(in the rows, 128 means zero)
Known rows, with every step that occurs:
V > Q: [121 135 115 128 138 142 131 119 112 143 124 147 148 115 157  99 118 133
 114 146 143 113 108 142 126 142 172 133 145]
Q > N > U > B > R > G: [134  85 135 127 156 128  78  74 135 157 102 160 124  96 120 129 183  94
 109 161 130 177 124 122 110 113 212 109 154]
Q > V: [134 120 101 146 143 136 111 125 135 113 125 119 147 147 128 125 147 125
 136 126 126 105 105 112 138 150 138 126 148]
P > B > R > G > U: [135  75 121 137 113 125 143 168 175 135 121 133 110  94 117  91 125 125
  99  81 134 123 166 150 121 121 131  89 160]
V > Q > A > U > B > R: [116  70 119 160 140 147 125 103 100 139 115 156 177  94 111 132 101  81
 126 153 111 159 125 121  88 128 225  76 107]
A > U > B > R > V > Q: [ 92  91 173 153 131 112 159 126 119 165 118 169 142 109 153  97 103  89
 149 166 139 120 161 152 121 143 199  66 102]
E > G > U > B > R > V: [131  97 202 123  96  66 157 136 193 122 144 157 178 108 162  97  88  76
 151 155 134 143 239 146 121  95 135  41  80]
V > Q > G: [137 146 150 121 146 139 166 117 106 164 120 152 135 118 170 108 116 141
 116 147 143 109 118 172 131 129 169 144 141]
B > R: [125  97 145 114 127 115 152 118 136 129 126 142 129 120 124 114 107 130
 130 120 138 113 159 113 128 118 135 101 120]
E > G: [113 120 149 127 121  89 125 125 126 122 134 136 166 112 137 128 122 130
 127 147 108 145 150 113 110 109 121 104 116]
V > Q > A > U > B > P: [124 125  77 205 134 168 111 120 100 119 107 115 162 104 100 154 135  74
 126 153 114 189  52 139  90 150 203 126 106]
A > U > B > P > G: [124 151  99 209 123 119 100 143 129 108  98 115 107 132  56 195 148  92
 142 162  92 163  92 115 114 159 106 116  80]
Q > G: [146 140 165 122 137 126 166 124 119 147 126 134 114 131 139 135 126 135
 130 128 128 121 137 156 135 116 126 139 129]
R > V > Q > G > P: [ 87 148 163 152 129 113 192 143 114 188 124 168 154 132 209  76 100 142
 114 161 139 112 138 154 153 139 186 152 138]
R > G > U > B: [184 125 133 125 108 131  83 148 180 136 121 122 111 155 108 138 154  85
 101 134 100 162 145 185 119 126 142 106 119]
V > Q > A > U: [106 102  83 173 141 174 117 124  88 136 116 136 177  81 124 132 110 101
 120 138 102 145  79 133  96 148 213 102 145]
B > R > V > Q: [ 98 105 157 126 132 117 177 130 137 150 127 167 157 101 183  58  85 128
 134 145 179  85 162 143 141 131 178  95 134]
E > G > P > B: [ 52 105 124 174 110  72 154 155 112 144 130 146 171 101 155 109 124 150
 105 130  98 162 151  62 113 116 125 131 128]
R > V > Q > N > U: [ 83 134 115 155 160 149 127  84 113 156 116 171 176  50 205  74 142 114
 139 176 180 123  96 140 138 151 236 129 193]
P > B > R: [ 93  76 135 140 129 113 173 136 130 131 125 146 127  88 130  98 112 140
 127  97 161 111 161  97 122 115 125 107 138]
U > B > P > G: [145 163  96 183 122 113 100 134 153  96 103 117 124 145  78 172 147 105
 127 162 131 158 103 111 128 144  96 145  83]
P > B > R > V > Q > N: [ 61  83 142 168 152 137 192 124 116 158 127 177 176  35 198  47  97 124
 134 126 210  92 124 128 144 148 195 105 175]
R > V > Q > A: [110 114 101 155 142 163 144 134 127 126 131 150 200  92 176  81  90 108
 128 150 168 124 113 145 127 137 205 121 148]
P > G > U > B > R > V: [144 114 153 149 106  93 139 147 208 113 125 160 153 119 126 119  88  78
 144 155 139 112 220 135 144 128 120  59  87]
G > P > B > R: [ 63  78 122 165 117  95 177 146 121 150 123 151 135 107 139  95 109 150
 109 102 132 130 160  64 127 122 140 128 135]
N > U > B > P: [130 147 103 164 129 118 104  94 137 113 104 113 113 124 115 148 183 102
 141 164 145 192 105 116 111 116 158 155 120]
R > G > U: [168 126 116 124 107 139  97 159 174 132 124 117 110 132 114 122 139 111
 101 113 103 136 133 180 127 132 135 110 149]
N > U: [114 128 110 132 138 125 111  97 126 130 112 138 126 101 138 126 157 130
 135 147 131 146 134 109 117 116 169 131 157]
P > G > U: [153 146  96 149 112 125 108 151 178 101 121 137 145 111 112 147 110 112
 124 135 105 114 154 132 137 142 105  99 128]
V > Q > N > U > B: [116 130 112 145 162 148  87  58 106 155 108 169 170  76 171 120 169  93
 126 191 151 165  84 127 112 138 244 139 165]

Rows:
[125  90 144 133 117  92 108 135 144 167 111 151 112 176 105 124 145 116
  80 145  89 169 156 109 118 118 160 124  98]  U > B > R > G > P
[107  72 124 139 133 120 144 156 138 144 114 140 102 104 111  96 136 143
 100  98 143 123 143 122 117 115 134 113 153]  P > B > R > G
[ 66 108 103 176 117 107 153 155 113 148 123 138 135 116 145 111 131 149
 106 112 119 141 130  80 128 136 135 154 142]  G > P > B
[145 151 169 132 117 137 189 146 159 157 131 153 151 102 206  77  90 115
 137 139 160  91 161 212 150 133 170 111 149]  R > V > Q > G > U
[164 112 133 137 110 100 117 131 191 107 116 155 145 123 100 148 100  85
 128 149 114 124 201 121 127 123 118  71  88]  P > G > U > B > R
[187 148 110 157 100 133  89 156 186 118 112  97  96 156  90 142 165  84
 107 128 115 180 104 186 121 132 122 134 112]  R > G > U > B > P
[167 147 114 149 106 113  93 139 184 104 119 140 144 132 103 162 122  85
 125 158 102 140 167 136 126 138 112  98  97]  P > G > U > B
[173 155 119 161  97 127 120 141 176 102 125  98 122 139 110 147 138  81
 133 128 135 171 124 164 126 130 115 130  94]  G > U > B > P
[175 149 165 122 122 135 150 120 147 156 124 152 146 126 171 121 119  97
 120 153 132 132 151 199 126 124 176 122 117]  V > Q > G > U > B
[109 102 170 141 148 130 151  99 131 162 128 179 177  88 185  78 107  88
 135 170 186 118 136 147 140 141 209  94 125]  U > B > R > V > Q > N
[140 119 188 119 120 123 213 137 164 160 130 168 153  90 202  62  70 114
 138 132 172  80 195 196 151 122 177  84 137]  B > R > V > Q > G > U
[113 105 174 126 131 109 162 118 142 156 129 172 156 122 175  74 100 101
 136 168 176 111 174 145 133 124 186  93 105]  U > B > R > V > Q
[155  88 154 114 130 112 106 126 150 148 114 142 103 157  97 126 147 107
 101 139 119 151 157 141 112 111 150 104 105]  U > B > R > G
[ 71  96 146 157 132 107 217 135  98 184 113 177 147  95 183  76  98 163
  96 122 144 111 150 105 132 122 181 142 149]  V > Q > G > P > B > R
[115 135 113 141 156 160 119 100 101 153 125 154 172  80 168 105 128 120
 116 148 152 120  68 143 133 159 195 135 166]  V > Q > N
[105  66 154 170 129 129 144 127 133 128 125 145 163 104 112 132  96  66
 157 139 123 157 167 127 106 119 187  58  87]  Q > A > U > B > R > V
[100 102 153 127 141 105 145  86 141 152 113 181 156  97 187  70 127 100
 141 188 181 131 180 128 123 113 229  99 132]  N > U > B > R > V > Q
[129 115 209 119 139 110 197 113 134 174 123 179 143 126 190  82  95 109
 137 169 177 107 183 174 137 113 187 105 103]  U > B > R > V > Q > G
[ 59  89 180 170 122  87 238 158 128 176 127 163 130 106 185  75  92 151
 126 109 157 109 191 108 148 113 139 126 129]  Q > G > P > B > R > V
[121  84 139 142 142 139 152 113 141 134 128 165 199 103 164  82  84  84
 130 162 176 136 158 134 117 114 218  92 106]  U > B > R > V > Q > A
[ 81 120 140 170 124 106 191 153 104 168 120 145 124 116 157 118 127 156
 108 113 119 137 138 105 134 122 135 165 141]  Q > G > P > B
[ 83 102  95 174 119 115 123 176 123 165 114 134 109 134 127 108 152 153
  78 112 104 153 115 102 124 136 141 158 157]  R > G > P > B
[157 167  75 182 102 127 118 160 182  82 112 109 132 111  92 154 119 111
 129 128 126 130 115 136 138 151  85 125 119]  B > P > G > U
[167  95 133 111 109 122 120 150 179 134 121 131 111 125 110 108 122 113
 103 104 113 124 168 168 127 121 139  84 140]  B > R > G > U
[130 117  93 207 127 157 108 127 114 104 112  95 141 118  70 181 141  72
 140 134 102 202  71 127  91 136 160 122  90]  Q > A > U > B > P
[173 118 183 106 121 123 176 111 154 158 122 166 147 118 165 106  99  97
 121 148 142 121 183 184 125 113 182  92 110]  V > Q > G > U > B > R
[ 79 100 132 142 162 134 148  76 122 156 114 186 177  40 201  61 122 116
 141 166 191 113 128 126 137 138 245 102 186]  B > R > V > Q > N > U
[140  56 122 156 137 146  93 129 124 140 107 132 128 125  64 161 137  77
 110 131  77 184 128 131  86 118 190  73 105]  Q > A > U > B > R > G
[140 108 169 125 108 114 160 131 179 142 133 168 166 112 182  70  89  80
 138 154 170 113 197 173 136 127 188  70 108]  G > U > B > R > V > Q
[101  93 166 143 148 112 132  72 144 148 119 171 154  75 167 104 145  82
 155 170 173 152 162 115 132 116 207  94 140]  Q > N > U > B > R > V
[166 100 160 115 105 111 136 123 179 124 130 140 137 129 124 126 110  83
 134 127 128 140 193 145 122 110 140  77  95]  G > U > B > R
[ 84  71 122 169 141 153 164 130 111 139 120 159 186  68 148  91  75  96
 141 137 139 116 135 134 114 141 221  65 134]  B > R > V > Q > A > U
